Each row comes from the steps of one walk. Every step used is in the known rows, and no mark comes twice. Write the walk behind each row, first mark first.
Known rows:
givo-vese: [  1  -4  -3  15  -9  -3  -3  10  12 -10   3  16  12 -10   8 -10 -17  -4
   2 -12   3   8   2   2   4   4 -10   6 -17  -6 -14  -6   9  -3 -18   6
   8   6   7   3  -7  -9  -8  -5   0   5  -4   9  10  -5  -3   0 -12]
tefi-kubi-tedutur-zepuf: [-20   9   0   1 -20   6  -1 -37  -3  25  -6  12  16 -20 -12  -3   6 -20
  -2   0 -12  11  -6  -3  12   7  17   4 -20  10  19  10   7   7  21  -9
   4  -7  -1   1   1   3  -4  18   8  -5 -20  -7 -10  14 -13  21  -3]
givo-vese-tedutur-zepuf-tefi-pubug: [ -4 -22  -7  34  11 -16  -1  25   6  13 -18   7   5  -1  -1  -7   9  30
 -11  -1  26 -17  -3  -3   7   3   2  -9  25   6 -13  -5  -1   6 -16   1
   4  15  15 -10 -12  27   7  -3  30  -2  19  -8  17  26   9   5  -5]
tefi-kubi-pubug: [ -7  -2  -9   0   1  -7   4   3 -12   0   6   0   2 -11 -13  17 -15  -6
   7  -4  -1  -1  -7   2   1  15   2   8   1 -10   7  25  -2 -13  -3   7
   9 -22 -20  10 -10  -7  -1   2  -8   2  -9  -2 -20   4 -15   9  11]
tefi-pubug-kubi: [  3  -5   4 -21 -10  -6  13   5 -10   0   9 -16 -10  -2  -1  -7  10  -5
   7   9  -7  -8  -6   0 -13  -7   3   6  -1  10 -11  -7   1  26  -1  15
  -4 -21  -6   4  -3   1  10  -3  -4  -7  10  -1  10  10  10 -13   3]
tedutur-zepuf-tefi: [-14  -3  -7   4  11 -18  -9 -17   8  23  -1  14   2  -1 -14   5  16   4
   8   3  -4   3  -2  -7  -1  -2  13  -3  -6   9  10  -2 -11  -3  -8 -16
  -9   3  11 -10   0   9 -16  -8   9  -4  -3  -6  -5  -5   8  18  -4]
neki-tefi: [ -4   6  10  -9  10  -9   1  -4  -2  -7  21   4   2  -2  -9   1  -6 -21
  -4  -2   2   8  -8   2  -8  -2  -5   5 -14 -10   2  -7   3  -2 -14   3
   3  10   0  -9  -5  -3 -19  -3 -10   0 -10  14  -6  -7   2 -16   2]
tedutur-zepuf-tefi-vese-givo: [  1   2  -4  11  -2 -10  -7 -15   2  21   3  14 -12  16 -15  -2  11  23
   3   2   7   4  13 -10   8  -2  17 -10 -12  14  -1   4 -17   3  14  -1
 -14  24  30 -16 -21  -7 -18 -12  20  -2  14  -5   4  -3  12  14 -16]
tedutur-zepuf-tefi-kubi-pubug: [-14 -15 -19   9  10 -23  -3  -6  -7  27   3   7   1   0 -32  21   6   9
   5   2   5  -2  -7  -5   7  12  17   2  11   7  24  25 -24  -9   4  -9
  -4 -14  -6   5 -12  13  -7  -5   7  -4  -3  -9 -22   5  -8  30   9]
vese-tefi-zepuf: [ 11  13  -1   5  10  27   5   0  18 -22  11  10   2  14  -4  -4  -4   0
  12 -11 -16   0   2   4  -1 -10  10 -14  -4   1  -8   4   3  -6   4 -15
 -30  15   5   4  17  -1 -11 -14   0  -6   1  -7  -9 -31  -4  -2  15]
kubi-tefi-pubug: [ -8 -13  11 -10   5 -10  18  13  -9 -11   6 -14 -14 -12  16   6  10 -16
 -10  13   4  -2   2   3  -8   7   5   1   6  -3 -35 -10   5 -21  -5  23
 -10   5   0  -5  11   2  -1  -3   6  -4  -2  -4   9   2   1 -32  -1]
tefi-kubi: [ -4   5  -3  -2 -15   2   1 -13   5   2  10   1  12 -11 -11   5  -8 -11
  -2  -9 -11   3  -6  -2   4  17  -2  11  -8  -3   1  13   4  -5   3  -1
  -4 -18 -12   6  -9  -9  -6   3  -6   2 -11   3 -16   1 -11   2  -3]
givo-vese-tefi-zepuf: [ 16   2  -4  32   1  28   7  17  28 -26  11  17  10  20   3 -13 -17   7
   3 -17  -6  -3   7   6   5  -7   5 -10  -5   4 -15   1   4   1   0 -10
 -19  26  16  12   7  -2 -15 -14   8  -2   5   1   2 -32 -11   0   9]
neki-tedutur-zepuf-tefi-pubug: [-12  -5   2  10   5 -21  -1  -6   5  29   5  14  -8  -3   1   0  15  19
 -16   5   4 -14   8   1   4  -6  12 -16  10   3   1  -7  -2   3   4   0
 -29   4   4  -8  19  22   0   0  19  -3  15 -12  16  19  14  20   9]
kubi-tedutur-neki-tefi-vese: [ 12  24  20   1  -8  18  -6 -15 -20 -24  -2  -8   4  18   5 -16 -22 -12
  -3  -4  13   6  10   6   3  -2 -12  -3 -15  -1   2  -8   4   0  18  -3
   9  22  11  -9  -4 -19   3  11 -15   1  -4  20   1  10   1  12  -2]
kubi-pubug: [ -9   2  -5  -9  17 -12  -1  11 -12  -7   4   8  -7 -16   5  16 -18 -11
  16  -1   6   3  -3   4  -4  -1  -1  -2  -5 -13   0  10   2 -14 -18  11
  11 -10 -13   0   1  -4   0  -2  -7  -3  -4  -1  -6  -1   2  11   5]
givo-vese-tefi-pubug-kubi-tedutur: [ 16  -6   6   8 -29  34  15   1   4  -9  -8  -5   6  17  11 -33   4   0
 -17   4  -5  -8  -2   8  13 -10   0   6  -3  24 -17 -10   6  40   5  -5
   2  -2  19  10   3  -3  14  -3   7  -4  10   9  18  10 -14 -11   4]
vese-givo: [ -4   5  -1  -8 -10  -3   4  -7   8   1   8  12  -2 -18   5   4   0 -12
  15   0 -16  20   0   0   1   0   2  -1 -23  -8  -9  -9   8   5  -2  16
  -4  -2   4  -9 -13 -15 -15  -4   2   8  -1  -7  -2 -13   3 -17  -8]
tefi-pubug: [ -3   1   6  -8  -3  -5  10   1  -7  -5   9  -3  -5 -15  11  -2   2 -10
   4   1   2   0  -5   4  -2   4   3  -5  -1   0 -27  -5   7  -1  -9  15
 -10  -7  -2  -6   5  -1   4   0   3  -7   6   1   6  18   4  -3  -2]
pubug-kubi-tedutur-neki: [  7  14   0 -20 -21  23   1 -20  -7 -12 -17 -12   8  -1   4 -10 -10 -15
  20   5 -21   7  -3   0  -6 -10 -10   5 -11   8  11 -16   5  19  13   0
  17 -22 -11   4   3  -8  19   9 -16   5  -8  -2  -2  -5  -1   9   0]
kubi-tedutur-neki-tefi-vese-givo: [ 14  23  18   2 -21  24   4 -18 -16 -17   4  -3  -1  16   5 -14 -18 -12
  -1   1   6  18  11   5   6  -1  -2  -5 -22  -1  -1 -14   2   8  32  12
  10  25  18 -16 -19 -23  -5  11  -7  11   5  15   3   2   0  -4  -5]
zepuf-tefi: [  0   0  -7  -2   2  -7  -8  -9  12   7   4  14   1   0  -5   4  10   4
   4  -5  -3   5  -3   0   3   2  -2   6  -2  -4   0   0  -7  -5 -11 -13
 -10  -2   5  -4   5  -4  -6 -17  -2   3  -1  -4  -9  -8   4   3  -4]
kubi-tefi: [ -7  -8   3 -15  11  -8   3   4   1 -11   2  -4  -5 -13  10  11  -1 -18
  -5   9  -9   3   0  -1  -8   4  -2   6  -7  -9 -14  -4   5 -28  -9   7
   3   8  -6  -3  10  -5 -12  -5   0   0 -15  -8   0 -18  -1 -30  -6]
zepuf-tefi-kubi-tedutur-neki: [  3  13  -7  12 -30  21  -4 -36   4   2 -19   0  17   5   0  -2   1  -2
   1  -5 -16  11  -3  -1  16  18  -4  10   5   8  12   4 -11   0  26 -17
  -3 -18  -2   6   4  -8  14   3  -8  12  -8  -7 -25   5 -17  24   3]
vese-tedutur-kubi-tefi-zepuf: [  2  -5   4  -2  34   1   3  45  14 -16  -5  -9 -16  -1  26  20  10   8
  -1  -3  14   7   8   4  -8  -5   4  -7  25 -21   1   3   9 -26  -9   7
   0  15 -11   7  23  12   9   7  -4  -1   0  -8   6 -19  -3 -32   6]
neki-tedutur-zepuf: [-19   7   1  -1   8 -13  -9 -12   6  21   3  21   0 -20   2   4  -5  -1
   5  -1  -7  -8   6   1  -2 -11   1 -15 -14 -11  12  -7  12  -7  -6   0
  -5   5 -13  -5  16  10 -12  14  10  -3  -6  -9  14  -2  15  19   2]
neki-tefi-kubi: [ -2   1   5  -1  -5  -2   5 -10  -6  -2  25  -4  12  -1 -24   5  -6 -21
 -14  -9  -4   2 -11   0  -1  14  -3  14  -9  -1  11   7  -1  -2   2  -2
  -2  -3  -6   1 -14  -4 -18   3 -10   2 -13  15 -17   1 -14 -18   7]
vese-tedutur-neki-tefi-kubi: [  6   6   0   4   4   7  -4   5  -7 -19  -5 -23  20  -2 -15  11 -19   0
   2  -6  -2  -7 -13  -3  -4  15 -23  -1  22 -13  12  -3  10 -11  -2   0
  14  -5 -26  -4 -18   7   1  15  -9  12  -8   6 -23   2  -5  -7   9]
pubug-kubi: [  2  -2  -4 -22  -6  -3   0  -3   1   0   4  -5  -4  -1  -6  -2   2  -9
  15   2 -19  -1  -7  -5 -15 -11  -4  11 -13   3   5  -2   1  16  -6   0
   9 -20 -10   7  -8  -5  -2  -6  -8  -2  -1   1   2 -14   7  -8  -3]
givo-vese-tefi-kubi-tedutur: [  8   2  -3  24 -36  41   1 -18  16  -6  -7  15  29   4  -1 -24 -12  -7
 -22 -14  -9   5  -5   6  30  13  -4  15 -10  10  -1   9   8   9  10 -21
   1   1  14  12   3 -13  -2   2   4   7 -12  11  -7  -2 -34   2   2]
tedutur-zepuf-tefi-pubug-kubi: [ -4 -16  -5  -9   1 -17   8  -4  -3  28   6 -11 -10   9 -17  -3  31  13
   2  15  -2 -12  -6  -7  -9  -9  19  -2  11  30   2  -8 -17  29   3  -2
 -10 -11  10   0  -7  18   3 -11  13  -8  16  -8   7  11  12   4   4]

Write each row's walk:
[  5 -11   1 -12  12   3  15  21   7 -11   8 -12 -18  15  -4   4   4  -8
   6   7 -17  -3   6  -5 -26 -18   9   2  -6  -1  -1  -2  -4   1  17  12
  -4   5  -7  17   7   3  -4 -13  -1   0  -4 -16   3 -38   1 -36   7]
pubug-kubi-tefi-zepuf
[ -1 -10  10 -17   5 -11  17  21   1  -8  12 -26 -19 -10  32  13  26 -11
 -18  13  18  14   5  12   2   9   4   3  19  -4 -21 -10   1 -22 -15  16
 -10   1   2   3  23   3   9   6  -6  -6   5  11  11  13  -9 -28  -5]
tedutur-kubi-tefi-pubug
[-14   1   9 -17 -14  -2  13 -19 -17  19  -5  -6  -8  -8   0 -15  17 -16
   4  17  -7  -2  -5   1  -5 -15  22   0 -13  22   1 -11   5  37  17   5
   5 -11   6   0   4  13  13  13  11 -11   5  -8  15  22   3   1   3]
tefi-pubug-kubi-tedutur-zepuf
[ -2   8   4 -24 -17  11   0 -17  -3   7  -8   7   0  -3   4 -12   3 -18
  10   4 -18   7  -6   2  -5 -17   3  12 -25   6  11  -4   8  28  10  -4
  17 -17  -3   6   5  -5  12   2 -10  -3  -8  -5   6  -3   2  -7  -1]
pubug-kubi-tedutur
[ -1 -17   1 -27   6  -6   8   9  -2  -3   3 -17  -7  -2  -2   5   7 -13
   0  16 -18  -2  -1  -7 -20  -8  -3  14  -7   1  -5  -7  -2  -1  -2   8
  10  -9 -10   8   1  -1  -5  -9  -4  -1 -12 -10   4 -24   4 -41  -3]
pubug-kubi-tefi
[ 12   5  -2  11 -12   0  -6  -6   9   6   7  13  -9  16  -6  -3   6  23
   1  -2   3   9  13  -7   7   1   6   1 -13   2 -15   7 -13   5  13   1
 -12  18  26  -9 -17 -21  -9 -16   8   5  14  -1   3  -9   7   1 -15]
zepuf-tefi-vese-givo
[ -2  -9   1 -14  26  -8  -4  33   5 -10 -12 -13  -6 -15  27  19  14  -1
 -11   4  14   6   1   3   1   5 -13   1  23 -22   0   0  12 -31 -33   3
  16   3 -10  -1  16   4   6   8  -6   2  -8   3   5  -3  -3 -33  -8]
vese-tedutur-kubi-tefi
[  2  -4 -12   8 -12  -2  -4 -14  12  12   8   6  13   0 -18   7   7   8
  -8  -9 -12   4  -7  -5   6  17   0  14   6   4   6  14 -14  -2   5 -15
 -11 -14  -1   7  -6  -4  -4  -9  -2   5  -5  -3 -21   0 -14   8   2]
zepuf-tefi-kubi
[ -5   8  -3 -11  11 -17  -4  23   3   4  12  10 -14 -14  22  21  -8   8
  -6  -4  18   3  11  15   5  -7 -10  -6   9 -29  24  10   3 -18 -20   9
   4 -15 -20   8  29   1  11  12 -21   2   6  11   9   6  -3  18  11]
neki-tedutur-kubi-pubug
[ -9  -4  -6 -11  -7  -1  -6 -30   2  36 -11  12   2   8 -15  -9  22  -1
   5  11 -15   6  -6  -9  -2 -19  16   7 -18  23  30  -7 -14  32  15 -21
   5  -9  13  -1   2  10   4  -3   5  -8  -4 -13   1  -2   5  11  -1]
pubug-kubi-tedutur-zepuf-tefi
[ 13  -5 -10   5  29 -14 -22  43  -5   2 -15  -2 -16  14  10  18   4  46
  -7  -7  48  -5  12   4   9   0 -11  -2  33 -14  12  32 -13 -18 -25 -11
  18   5   1   0   5  -2  21  -3  -7  -3  20  12   0  16   4  18  -4]
zepuf-tefi-vese-tedutur-kubi-pubug
[ 11 -11   3 -21   6   2   2  18 -12 -10   2 -20 -15  19  -1  -5   3   3
 -11  14  -1  -9  10 -10 -20  -7  -6  14  -5   4 -10   6  -6  -5   7   6
  12   9   2   9  -9 -13  -3  -7  -2  -6  -1   4  12 -14   8 -25 -11]
pubug-kubi-tefi-vese
[-12  -6 -12   9  -5 -11  -4 -24   7  27   5   8  10  -2 -27   8  19   7
  -4  -2  -8   4  -7 -10   6  15  14   7   4  13  17  11 -17  -1   6 -17
 -13  -8   3   2  -8   8 -11  -5  11  -3  -7  -7 -18   3  -7  19  -1]
tedutur-zepuf-tefi-kubi
[  6 -24   4  14  12  -6   8  56   8 -14 -12 -20  -4  -7  38   1   9  13
 -30   5  38  -1   6  10   8  10 -11   1  34 -10 -25  -6  11 -18 -30  21
  16  12   4   6   9  11  19   8   7   2  10  11  24  18  -6 -36  -8]
givo-vese-tedutur-kubi-tefi-pubug
[  9  10   8  13  27  11   0  23  -1 -33  -1 -12  -1  10  -2   7 -22   4
  22 -12   2  -8  -2   1 -16  -7 -12 -21  18 -18   4  -9  12 -11  -1   6
   3  20 -15  -5  -8  13  -1   3  -6   7   4  -3  -8 -15  12 -10  19]
vese-tedutur-neki-tefi-zepuf
[ -3  21   7  -8 -13  19  -4 -25  -3 -17 -16   2  10 -12  19  -4 -16 -21
  20  -4 -12  16  -1   6   4   1  -9  -5 -12  -6  -1 -15  12  -7   7   0
   8 -11  -7  -5  13 -11  13  13 -12   4 -13  -1  -5   1  -2  18   0]
kubi-tedutur-neki
[ 12   0   9 -15  -5   0  17   4 -20 -20  16 -42  -4  16  -6  -6  -3 -12
   3  10   0  -7  -9   2 -19  -4 -10   1  14  13  -3 -24  -7  20   3  17
  -3 -10  -9  -1 -14   7   7   2 -15   1  11  15   1  10   5 -10  13]
tedutur-neki-tefi-pubug-kubi
[  1  15  22   0  -9  13  13 -16 -19 -18   4 -14   3   0  14 -11  -8 -30
  -3   5   6   7  -3  14   0   2  -4  -8   0   2 -11 -25   9   7  15  13
  -4   4   2 -11   4   1  12  13  -9   4  -1  13   0  25  -3  -5  11]
kubi-tedutur-neki-tefi-pubug
[  6   8  -6   0 -12  24   1 -18  11  -6   8  -4  19   0 -14   0   1  -5
  -8  -5 -19  -2  -9  -1  12  13  -1   7   5   2  -3  14   3  -6  -3 -22
 -17  -9  -5   6  -1 -10 -12  -4  -1  -2 -11   6 -24 -13 -20   2   4]
vese-tefi-kubi
[-11 -11  -5  20  14 -14 -11  18   8   3 -20  16  14 -18   0  -4 -12  12
   8  -6  13  -9  -3  -6   2  -5  -8  -9   1  -5  -1  -2  18  -4 -24   5
  23  14   1  -8 -15  14  -8   8  21  -2  -3  -5  15   4   9   4 -14]
givo-vese-tedutur-zepuf
[ -1   3   0  12   7 -14 -19  -7   5  27   0  26  -8  14 -10  -4   5  33
 -13  -5  11 -14  19  -6   5  -9   5 -12  -2  -3  10   9 -10  -5   8 -17
 -16  22  12  -8  10   1  -6  -2  13  -7  12  -2  17   4  22  39  -4]
neki-tedutur-zepuf-tefi-vese
[ -1   0  -4   8  10 -11 -16  -9  -2  17   0  12  -5  14 -13  -3   9  22
  -1  -1  15  -4  11  -8   0  -3  13  -7  -3  14   3  10 -19  -5   1 -18
  -8  20  21  -9  -6  -3 -12 -10  13 -11   7   2   3   7  14  30 -18]
tedutur-zepuf-tefi-vese
[ 13  14   1   2  13   9 -20  16 -14 -32 -27 -12   2   0  12  -1 -24  23
  18  -7  16 -14   8  -6  -7   3 -25 -15  17 -16 -14   7  10 -23  -9   1
  15   9 -13 -12 -11  -9  14   9  -1   1   8   2   0   7  21  19 -13]
tefi-vese-tedutur-neki
[  2 -10  -4  19   8  -2 -12  29  11 -15 -17  14  13 -16  10  -6 -23  12
   7 -11  13  -8  -2   0   2   2 -23   0   1 -17 -13   0  19  -5 -26   6
  25   9  -1  -4 -12   2  -3   1   7   7   1   1  12   0   5 -10 -12]
givo-vese-tedutur
[-15  -7 -17  17   7 -21  -7  -3   0  36   2  17   1  -1 -25  19  -2  21
 -12  -1   3 -16   2  -5   9   4  10  -3  13  -7  33  22 -16 -10  10  -7
  -6 -12 -14   7   6  15  -5   3   7   4  -1 -14 -10   6  -5  38  16]
neki-tedutur-zepuf-tefi-kubi-pubug
[ 12   1   1  -8 -24  13   7 -16  -4  -1 -15 -18  -3  14   9 -13  13   3
   5  10 -11   0  -4   3  -2  -5   1   3  12  23   0 -17 -13  28  24  -1
  -2 -23   4   2   8   5  33  -4  -6   6  13  -3   2  17   1  11  11]
zepuf-tefi-pubug-kubi-tedutur-neki
